What can hang from each mark
Z825: Z122 Z600
Z856: Z100 Z497
Z600: Z467 Z659 Z825 Z856
Z467: Z600
Z990: Z825
Z659: Z600
Z122: Z825

Known rows, with every way that one mark hangs from another
Z122{Z825{Z600{Z856}}}: [-0.39,  0.90,  0.23,  0.66,  0.47,  1.98, -0.14, -0.49,  0.80, -0.34,
  1.02, -0.39,  0.88, -0.61, -0.16, -0.72, -0.62]
Z825{Z122 Z600{Z856}}: [-0.92,  0.69,  0.40,  0.56,  0.75,  0.74, -0.92, -0.48,  1.06, -0.18,
 -1.33,  0.43,  1.21, -0.54,  0.29, -0.06, -0.03]
Z990{Z825{Z600}}: [ 0.39,  0.46, -0.29,  1.68, -0.05,  0.21,  0.69,  0.21,  1.16,  0.05,
 -0.39, -2.11, -0.84, -1.30, -0.83,  2.18,  0.60]
Z659{Z600{Z467 Z825 Z856}}: [ 1.31,  0.43, -0.22, -1.02, -0.87, -2.58, -0.11, -1.59, -1.20,  0.38,
 -0.86,  1.15, -0.12,  1.17,  0.25, -0.69,  0.42]
Z122{Z825}: [-1.00, -0.73, -0.02,  1.35,  0.32,  1.64,  0.16,  0.48,  1.14, -0.84,
  2.20, -0.50,  0.29, -1.40, -0.45, -0.13, -1.06]
Z990{Z825{Z122 Z600{Z467}}}: [ 1.16, -0.78, -0.99,  2.21, -0.57,  1.20, -0.33,  0.39,  1.57,  0.33,
 -0.63, -0.46,  0.56, -1.26,  0.06,  2.22,  0.23]
Z122{Z825{Z600}}: [-0.96,  0.71,  0.03,  1.42,  0.50,  1.92, -0.07,  0.10,  2.07, -0.76,
  0.98, -0.11,  0.66, -1.33, -0.07, -0.08, -0.53]
Z825{Z600}: [-1.81,  1.07,  0.28,  0.20,  0.34, -0.78,  0.57,  0.33,  2.86, -1.25,
 -1.04, -0.07, -0.86, -0.84,  0.14,  0.70,  0.42]
Z990{Z825{Z122 Z600{Z467 Z659 Z856}}}: [ 1.62, -0.23, -0.83,  0.75, -0.49,  1.34, -0.44, -0.01, -1.02,  1.03,
  0.39, -1.31,  0.84, -0.17, -0.19,  1.40,  0.02]
Z659{Z600{Z467}}: [-0.99,  0.02, -0.67, -0.26, -0.92, -2.69,  0.48, -0.47,  2.41, -1.41,
 -0.97,  2.13, -0.02, -0.47,  0.26,  0.79,  0.45]
Z825{Z122 Z600{Z467 Z659 Z856{Z497}}}: [-0.25, -0.78, -0.31, -1.16, -0.22,  0.80,  0.17,  0.56, -0.08,  0.23,
 -0.18,  1.66,  1.22,  1.34,  1.19, -0.35,  0.02]
Z659{Z600}: [-1.83,  1.14,  0.13,  0.55,  0.20, -2.61,  0.51, -0.70,  1.81, -1.41,
 -0.96,  0.66, -0.30, -1.09, -0.76,  0.94,  0.69]
Z659{Z600{Z467 Z825 Z856{Z100}}}: [ 1.21,  0.20, -0.05, -0.95, -0.77, -2.42, -0.26, -0.70, -1.00,  0.36,
 -1.29,  2.17, -0.19,  0.79,  0.59, -0.29,  0.39]
Z825{Z122 Z600{Z467 Z659 Z856}}: [-0.13,  0.01, -0.43, -1.26, -0.21,  0.90, -1.05, -0.08, -0.15,  0.16,
  0.07,  1.08,  1.57,  0.71,  1.06, -0.53, -0.44]
Z825{Z600{Z856}}: [-1.05,  1.39,  0.58, -0.88,  0.44, -0.70,  0.48, -0.49,  1.11, -0.66,
 -1.03, -0.47, -0.55,  0.14,  0.07, -0.27,  0.23]
Z467{Z600}: [-1.23, -1.22,  0.31,  0.42, -0.03, -1.04,  1.12,  1.59,  3.17, -1.51,
 -0.97, -1.00, -3.64, -1.23, -1.63, -0.85,  0.57]
Z122{Z825{Z600{Z856{Z100}}}}: [-0.51,  0.73,  0.44,  0.72,  0.68,  2.10, -0.27,  0.10,  0.93, -0.38,
  0.70,  0.37,  0.86, -0.88,  0.10, -0.45, -0.63]
Z990{Z825{Z122 Z600}}: [ 0.48, -0.02, -0.41,  2.74,  0.21,  1.19, -0.31,  0.24,  1.11,  0.40,
 -0.70, -1.47,  0.41, -1.72, -0.63,  2.37,  0.44]
Z659{Z600{Z856}}: [-1.11,  1.44,  0.45, -0.56,  0.23, -2.55,  0.38, -1.53,  0.00, -0.76,
 -0.90,  0.21, -0.01, -0.08, -0.82, -0.02,  0.52]

Rows
[ 0.08, -0.40, -0.28,  0.23, -0.26,  1.92,  0.70,  0.07,  1.19, -0.24,
  0.90,  1.03,  0.80,  0.24,  0.65, -0.75, -0.53] => Z122{Z825{Z600{Z467 Z856{Z497}}}}
[ 1.18, -1.57,  0.95, -0.93,  0.16, -1.12,  1.81,  0.16, -3.51,  1.30,
  0.47, -1.09, -1.98,  2.22, -0.17, -1.31,  0.17] => Z600{Z825 Z856{Z497}}
[ 1.49, -0.89,  0.72, -0.11,  0.37,  0.04, -0.96, -0.74, -3.52,  1.49,
  0.60, -1.35, -0.23,  0.85, -0.18, -1.42, -0.61] => Z600{Z825{Z122} Z856}
[-0.14, -0.73, -0.17, -0.02, -0.25,  0.86, -1.12,  0.68,  1.92, -0.21,
 -1.79,  2.95,  1.52, -0.26,  1.64,  0.15, -0.27] => Z825{Z122 Z600{Z467 Z856{Z100}}}
[-0.85, -0.28, -0.68, -0.20, -0.29,  0.78, -0.98,  0.81,  1.64, -0.50,
  0.00,  1.45,  1.29, -0.28,  1.14,  0.46, -0.22] => Z825{Z122 Z600{Z467 Z659}}
[ 1.42, -0.36, -0.55, -0.19, -0.68,  0.31,  1.37,  0.37, -0.96,  0.78,
  0.48, -1.58, -0.62,  0.74, -0.38,  1.42,  0.59] => Z990{Z825{Z600{Z467 Z659 Z856{Z497}}}}
[ 0.54,  0.23, -0.56,  0.03, -0.97, -2.59, -0.02, -0.70,  0.61, -0.24,
 -0.93,  1.55, -0.42,  0.17,  0.33,  0.23,  0.65] => Z659{Z600{Z467 Z825}}
[-0.34, -0.04, -0.52,  0.86, -0.35,  1.94, -0.11,  0.24,  2.50, -0.78,
  0.98,  0.93,  0.84, -0.88,  0.65, -0.22, -0.68] => Z122{Z825{Z600{Z467}}}
[-1.20,  0.01,  0.73, -0.21,  1.04,  0.99,  0.03,  1.20, -0.48,  0.16,
 -0.65,  1.26,  0.86,  0.40,  0.44,  0.23,  0.26] => Z825{Z122 Z600{Z659 Z856{Z100 Z497}}}
[ 1.37, -0.21,  0.62, -1.71,  0.63,  0.27, -1.14, -0.42, -6.21,  1.80,
  2.55, -2.51, -0.16,  1.71, -0.59, -1.80, -0.81] => Z600{Z659 Z825{Z122} Z856}
[ 1.21, -0.67, -0.21, -0.24, -0.73, -1.92,  0.45, -1.00, -1.17,  0.78,
 -1.22,  2.18,  0.41,  1.50,  0.45, -0.44,  0.66] => Z659{Z600{Z467 Z825{Z122} Z856{Z497}}}
[ 0.98,  0.48, -0.19,  1.24,  0.37,  1.39, -0.42, -0.24, -1.44,  1.05,
  0.38, -2.34,  0.59, -0.59, -0.93,  1.55,  0.19] => Z990{Z825{Z122 Z600{Z659 Z856}}}
[-1.04, -0.36,  0.86, -2.79,  0.69, -0.63,  0.36,  1.31, -3.26, -0.24,
  2.08, -0.89, -0.97,  0.72, -0.35, -0.57, -0.74] => Z600{Z659 Z856{Z100}}
[ 0.98, -0.24,  0.70, -1.51,  0.21, -0.77,  0.40,  0.67, -2.34,  0.56,
  0.50, -2.75, -3.66,  1.10, -1.90, -2.56,  0.48] => Z467{Z600{Z659 Z825 Z856}}
[-0.83, -0.78, -0.74,  0.88, -0.45,  0.63, -0.90,  0.60,  3.50, -0.78,
 -1.38,  2.33,  1.24, -0.89,  1.45,  0.67, -0.10] => Z825{Z122 Z600{Z467}}
[ 1.33,  0.32,  0.77, -2.77,  0.39, -0.74, -0.09, -0.41, -6.14,  1.52,
  2.81, -3.10, -1.43,  2.19, -0.79, -1.92, -0.63] => Z600{Z659 Z825 Z856}
